Known rows, with every step that occurs:
y/z/x/v: [ 21.6  15.0 -33.6 -16.4  -5.7   8.7 -17.1  27.9  28.3 -19.6  -6.3   7.0
  10.0  27.7 -20.0  18.0 -24.8 -16.3 -16.4 -19.2]
z/x/v/y/b/g: [ -6.5 -33.5  46.1  16.0  -9.0 -24.2 -40.2   4.0 -24.9  42.2 -14.7  13.6
   4.6  -1.9   2.5  -5.0  -6.2   4.7   5.2 -12.9]
x/z/y/b: [-14.9  -5.5 -24.1 -20.5   5.1 -12.5  13.4  31.5  -3.4   9.8  -8.0  -9.7
 -25.2  16.7 -12.4 -29.7  13.4  30.8  -8.0 -13.8]
y/b/x: [ -5.7 -22.7  18.6   9.8 -10.9   3.4  10.0  26.7  18.0  26.8  18.6 -37.4
   0.8 -24.4  -3.9 -27.3   3.6  15.5  23.8   0.8]
z/x/b: [ 13.6 -13.5  13.9 -22.1  15.0 -12.4 -10.8  -9.9  -3.1   5.2  -3.7  20.4
  10.3  22.9   6.8   7.8  12.2  29.2   4.0   4.6]
x/b: [ 16.2  -5.3  25.7 -11.3  -9.0 -14.6  14.3  -8.8  19.6  14.8  -4.3   6.8
  -4.8   1.2 -10.3 -10.8  17.8  35.7  -7.0  13.3]
x/v: [ 28.9   5.5   7.7  10.3 -35.7  -0.2   2.4   4.3  39.4   2.6 -10.6  18.1
   5.0  -5.1 -47.9  18.0  -8.7  24.4 -15.0   1.7]
b/x/v/g/z: [ 16.7  17.9   1.5   1.9  -9.1   4.4   7.3 -11.6  15.9 -44.8  -9.1 -19.2
   8.6 -17.0   9.7  16.0 -16.8 -16.8   9.4  17.5]
b/x/z/y/v: [  7.9  38.3 -49.6 -30.0  29.6  11.5   5.8  26.0 -50.5   5.9 -24.1 -14.8
  -9.2  13.5  -8.3  -2.8  28.8   5.1  -3.4 -16.1]
b/g/z/x/v: [ 14.8  -8.8 -18.7  22.4  -5.5  -2.2  -8.1 -23.9  11.7   1.6  -3.5  22.1
  48.0   5.9   4.2  24.8  -9.5 -17.3   9.1   2.5]
b/x/v/y/z: [  8.0   5.6 -14.2 -33.7  -1.2  -5.6  -7.0  20.7  -8.6  -7.9 -19.2 -43.0
  -9.9  -3.4  -9.5   3.1 -18.4  -9.9  -8.3 -15.5]
x/z/y: [  0.4   7.8 -32.3 -39.7  24.0   2.2   7.5   7.6 -13.1  -9.6   0.9  -5.1
  -5.0  17.2 -22.4   2.2  10.4  34.3 -14.8  -9.6]
b/x/z/y/v/g: [  5.6  56.0  -9.2 -37.2  40.3  22.3  -7.3  20.4 -63.4 -20.6  -9.7 -20.0
 -22.7   1.2   7.4  -5.6  20.5  -8.8  -6.6  -5.7]
b/g/z/x: [ -6.8 -23.2  -5.7  16.7  18.3  20.9  -3.5 -34.3   4.2  10.7  42.7   3.0
  44.2  -3.5  15.6  16.4  -2.0 -15.1  17.6   1.6]
z/y/b/x/v: [ -4.9  -8.0 -14.2   7.0  -8.3 -34.4  -1.1  56.0 -10.4  -3.8 -40.4   0.5
   1.7  -4.3 -18.6 -15.6 -13.6  19.1   9.2  -5.6]
g/z/x/v/y: [ -4.9 -23.6 -19.5  -7.4 -10.0 -10.4 -14.4 -32.9  -3.0 -13.1 -16.2  21.4
  -9.1  24.1  -3.9  51.9 -15.3   3.3  -7.9  -7.6]
g/z/x/b: [  0.7 -17.5 -23.0 -13.1   8.3 -14.1  10.5 -28.7  11.6  -9.8  -7.1  18.9
   5.7  30.0  26.7  15.3  11.6  10.0   7.7   9.8]
y/b/g/z: [-17.1 -26.7  13.2  43.0 -25.0   3.9  24.6 -10.1  37.2  41.8  31.7 -16.3
   7.6 -27.7  11.0 -35.7   6.9 -11.2  15.7   6.3]
v/g: [  4.8   7.0  62.6  -3.6  -0.2  32.4  -8.5 -14.1  19.6 -12.6  49.4  -7.5
 -10.0 -27.8 -21.4   5.3  -9.0  11.1  -9.8  11.9]
x/v/g/z/y/b: [-19.6   5.0   2.3  18.6 -21.0 -21.8   7.4  19.7  14.4 -38.4 -23.2  21.2
 -36.4  -1.2  -4.0  -8.6 -24.4  -7.1 -12.4   6.4]
y/z/x/v/g: [ 18.7  32.0   8.2 -24.2   7.0  20.4 -32.5  21.6  15.1 -46.2   6.0   1.5
  -2.1  16.6  -5.5  14.1 -33.6 -30.7 -20.1  -8.6]

Rows:
[-18.7  17.2 -20.9  34.0   4.1  19.5  15.1  -9.4 -21.2  24.2  13.0  23.0
  -0.3 -15.6 -10.0  -0.6  14.4 -25.7 -10.2  -5.6] -> b/g/z/y/v
[ -4.6  19.2 -18.5  -8.8  17.4  -9.6   1.4   5.6 -21.5 -66.1 -20.6  -2.5
   7.0  -6.5   6.6  19.3 -25.3 -11.5   3.5  12.4] -> b/x/v/g/z/y
[-40.3 -52.5  20.6  17.9   8.4  -2.4 -13.8 -27.1 -19.3  38.5  29.9 -11.4
  -1.6  -7.0  33.8  -9.0   0.2 -13.0  19.7  -8.1] -> v/y/b/g/z/x
[ -1.9   0.6  19.3 -19.6  19.5  -4.3  -4.0 -34.2  -1.3 -35.9   6.6  12.3
  -5.0  19.0  41.9  11.4   3.6  -4.9   5.5  19.7] -> v/g/z/x/b
[  7.2   5.0  -2.4 -24.3 -21.5  -2.1  -5.7  11.4  16.4  -0.6 -12.6 -13.8
 -30.2   4.4 -29.8   8.7 -17.8  -2.9 -30.3 -16.6] -> x/v/y/z
[ -9.9  20.8 -16.7  19.6   7.3 -17.6  23.2  -9.7 -33.5  26.8 -28.4  35.0
  -6.9   2.6  17.2 -19.0  34.5 -14.4  -8.3   5.7] -> x/b/g/z/y/v
[ 13.5 -13.8  35.1  -6.9  26.3 -14.2 -19.8 -15.5 -21.6  27.0   4.6  16.4
  41.0   3.2  21.3  -9.2  19.1  13.2  13.0   8.9] -> z/x/b/g
[  0.6 -20.9 -10.7  40.7 -23.1 -17.0  -4.9   0.7  22.8  22.3 -14.9  18.6
  25.5   5.3  16.4  -7.9  -6.1 -19.6  16.0  -2.9] -> y/b/g/z/x/v
[ -4.2 -24.9   1.7   7.3   3.6 -11.6 -23.1 -38.9 -22.8   9.0  -7.3  16.1
  21.8   5.5  11.6  33.8 -10.6 -11.0   3.3  -5.3] -> b/g/z/x/v/y
[  2.3  55.7   2.4 -26.3  20.6  25.7  -6.5  10.9 -39.1 -13.9  -1.3   8.7
 -43.9   9.4 -13.1  -1.5  20.4  -2.4 -30.1  -8.4] -> x/z/y/v/g
[ -4.7  19.1  -7.6   0.0  -3.4  -6.7   3.5  -4.3   4.8 -57.7 -12.7  26.3
 -14.8  -1.3 -14.3  24.7 -25.5  -5.5 -19.3   9.4] -> x/v/g/z/y
[ -1.1  35.7  18.4  23.3 -23.0  45.2  14.9 -23.4  21.9  -3.1  28.7   6.7
 -41.1 -16.2  -7.5  11.1   7.5 -32.0 -17.4   6.3] -> y/v/g/z
[  7.3  -6.8 -15.6 -19.3   1.0  -4.0  15.2  25.2   7.1  23.9  -5.2 -55.5
  -2.9   1.4  13.7 -37.7  21.5  20.1  20.5  -4.8] -> y/b/x/z
[ -9.0 -21.1 -27.6   1.6   5.0  23.2   3.1 -27.8  23.7 -11.6  35.6   8.1
  13.6  14.6   0.3  33.1  -7.3   0.2   6.5  -2.0] -> g/z/x
[-21.0 -36.6   2.1  33.7  -0.6   6.9  -2.0  -9.8  15.0  31.4  32.7  -1.9
  22.6  -5.1  26.6 -17.1   0.1 -16.8  24.7  -2.1] -> y/b/g/z/x
[  6.0 -10.3   9.1  12.5  -1.9 -18.9  29.0 -35.1  12.8  23.6  -0.7  -2.0
  21.8 -10.4  28.0 -21.5  23.3   1.7   9.3  21.7] -> x/b/g/z
[  9.9  38.8  55.1  14.0 -17.9  47.8  -7.4  -3.5   6.4  11.4  33.9  10.2
 -37.0 -23.8 -26.9   6.3   9.9 -11.1 -22.8   1.7] -> y/v/g
[ -5.2 -24.5  49.5  34.0 -18.3   6.5   2.7  10.7  24.1  56.8  34.7 -14.6
  10.7 -35.5  -9.2 -41.8   6.6   8.1  11.2   0.7] -> y/b/g
[-15.0 -12.3 -51.1  14.3 -13.1 -35.2  20.9  34.8   2.1 -18.0 -44.0  -2.5
  -2.0   2.4   2.3  -8.5 -15.7  -0.1  13.9  -1.6] -> g/z/y/b/x/v
[ -5.8  10.2  26.2  -0.1   4.2 -23.6 -16.0  50.9 -25.0 -30.7 -27.1  -4.9
 -11.3 -15.7  -3.2 -19.9 -21.5   5.3   5.7   4.6] -> z/y/b/x/v/g
[ 21.7   4.9 -23.3 -38.3  17.8  11.4  11.0   0.8  -4.0   3.1   5.8 -50.1
  18.5   1.0   0.8  -6.3  18.6  22.8  13.7  -1.1] -> b/x/z
